Each row comes from the steps of one walk. Every step used is in the known rows, and no mark comes twice. Write the walk behind each row, first mark first.
Known rows:
tege-nimo: [-0.72  1.49  0.07 -0.01 -4.41 -0.11 -2.00  1.54 -1.30 -0.35  0.08  0.41
 -0.21  0.35 -0.34 -0.69]
rugi-tuni-favez: [-0.55 -1.93 -0.33  0.18  3.91 -0.68 -0.83 -1.48 -0.69 -0.62 -0.36  0.04
 -0.61  0.87  0.92 -3.12]
tepu-rugi-tuni-tege: [-0.21 -4.30 -0.85 -0.51 -0.62  0.39 -0.90 -4.24  0.11 -0.80 -0.33 -1.01
 -0.15  0.31 -0.11 -2.74]
tege-tepu-rugi-nimo: [ 0.13 -0.93 -0.37  0.39 -2.25  0.98 -1.13 -0.59 -0.27 -0.79  0.40  0.27
  1.13 -0.76 -0.83 -1.88]
nimo-tege-tepu: [ 0.30  1.26  0.16 -0.29 -5.63 -0.56  0.08 -1.44 -1.62 -0.67 -0.54  0.46
 -0.49 -1.10  0.29 -2.95]
tepu-tege-nimo: [-0.57  0.17 -0.23 -0.70 -4.60  0.26 -1.47  0.63 -1.10 -1.31 -0.42 -0.50
 -0.39 -0.31 -1.07 -0.53]
rugi-tuni: [-1.22  0.04 -0.75  0.04 -1.19  1.08 -0.76 -3.47 -0.07 -0.19  0.71  0.51
  0.57  0.44  0.69 -1.34]
rugi-tepu-tege-nimo-favez: [ 0.86  1.02 -0.49 -0.28 -0.75  1.23 -1.03 -3.77 -1.01 -0.40 -1.06  0.37
 -0.94 -1.34 -1.36 -1.40]
nimo-rugi-tuni-tege-tepu: [-0.36 -1.30 -0.25  0.31 -5.56 -0.96 -0.95 -1.52 -0.67 -1.01 -0.49  0.30
 -0.22 -0.11  0.37 -4.99]
rugi-nimo-favez: [ 0.67  0.91 -0.55 -0.22  2.77  1.26 -1.32 -4.09 -0.32  0.59 -0.56  0.64
 -0.08 -0.95 -1.37 -2.23]
tepu-tege-nimo-rugi: [ 1.38 -1.03 -0.40 -1.14 -4.64  0.27 -0.52 -2.02 -1.20 -0.31 -0.88 -0.09
  0.11  0.26 -0.03 -1.61]
tepu-tege-nimo-favez: [ 0.97  0.58 -0.29 -0.82 -0.80  0.83 -1.10 -3.46 -0.96 -0.34 -1.07  0.18
 -0.91 -1.02 -1.37 -0.70]
nimo-tege-tepu-rugi: [ 1.99 -1.97  0.14 -0.43 -4.65  0.50  1.01 -2.71 -0.84 -1.08 -0.20 -0.07
  0.17 -1.13  0.24  0.50]
nimo-rugi: [ 1.78 -1.09 -0.19 -0.66 -1.51  0.05  0.55 -2.54 -0.39  0.61 -0.57  0.25
  0.37  0.49  0.75 -1.18]
tepu-rugi-tuni-tege-nimo: [-0.85 -1.53 -0.48 -0.35 -4.84  0.19 -2.68 -1.37 -1.18 -0.89 -0.12 -0.30
 -0.32  0.58 -0.44 -2.56]

Which walk is each row?
[ 1.67 -2.10  0.33  0.36 -4.07  0.26  0.85 -0.38 -0.05 -1.24  0.21  0.16
  0.40 -0.78  0.18  1.35] : tege-tepu-rugi
[ 0.83  0.44 -0.60  1.10 -1.07  1.22  0.49 -2.78 -0.48  0.37 -0.41  0.72
  0.26 -0.57  0.94 -2.92] : nimo-rugi-tepu
[ 0.16 -1.30 -0.63 -0.21 -4.51  1.44  0.00 -5.39 -0.68 -0.94  0.56  0.44
  0.65 -0.34  0.87 -1.02] : nimo-tege-tepu-rugi-tuni
[ 0.81 -1.65 -0.95 -0.17 -0.90  1.35  1.13 -3.29 -0.09 -1.13 -1.05 -0.81
 -0.06 -1.39 -0.42 -1.85] : nimo-rugi-tepu-tege
[ 0.08 -1.92 -0.50  0.23 -2.03  0.78 -1.41 -0.96 -0.28 -0.90  0.09 -0.11
  0.80 -0.67 -1.02 -2.88] : tuni-tege-tepu-rugi-nimo
[ 1.47 -0.12 -0.38 -0.05  0.79  1.39 -0.91 -4.34 -0.37  0.02 -0.48  0.73
  0.12 -1.33 -1.29 -1.60] : tege-tepu-rugi-nimo-favez
[ 1.36 -1.16 -0.51 -0.17  0.95  1.07 -1.16 -4.64 -0.34 -0.11 -0.80  0.31
 -0.14 -1.26 -1.45 -2.65] : tuni-tege-tepu-rugi-nimo-favez
[ 0.96 -0.65 -0.80 -1.58 -1.32  1.54 -0.41 -5.58 -1.60  0.02 -0.52 -0.58
  0.21 -0.98 -0.45 -2.24] : tepu-rugi-nimo-tege
[-0.22 -0.63 -1.01 -0.73 -4.47  1.24 -1.10 -5.00 -0.91 -0.43  0.11  0.42
  0.66  0.64  0.71 -2.46] : tepu-tege-nimo-rugi-tuni
[ 0.09 -1.95 -0.38 -0.14  1.70 -0.68 -1.25 -2.19 -1.31 -0.47 -0.62  0.27
 -0.53  1.25  1.17 -3.99] : tege-nimo-rugi-tuni-favez
[-0.98 -0.95 -0.20  0.55 -5.09 -0.96 -1.07 -0.62 -0.53 -1.21 -0.28  0.22
 -0.34 -0.24  0.14 -4.62] : rugi-tuni-tege-tepu
[ 1.52 -3.53  0.18  0.14 -3.75 -0.17  0.44 -0.88 -0.03 -1.39 -0.28 -0.44
  0.03 -0.71 -0.11 -0.22] : tuni-tege-tepu-rugi
[ 1.55 -0.44 -0.54 -0.31  2.44  1.70 -0.86 -4.98 -0.20  0.30 -0.47  0.47
  0.12 -1.09 -1.35 -0.98] : tepu-rugi-nimo-favez
[ 0.20 -2.64 -0.56 -0.45  1.55 -0.48 -0.95 -2.61 -1.24 -0.94 -0.87 -0.16
 -0.57  0.90  0.86 -3.88] : tepu-tege-nimo-rugi-tuni-favez
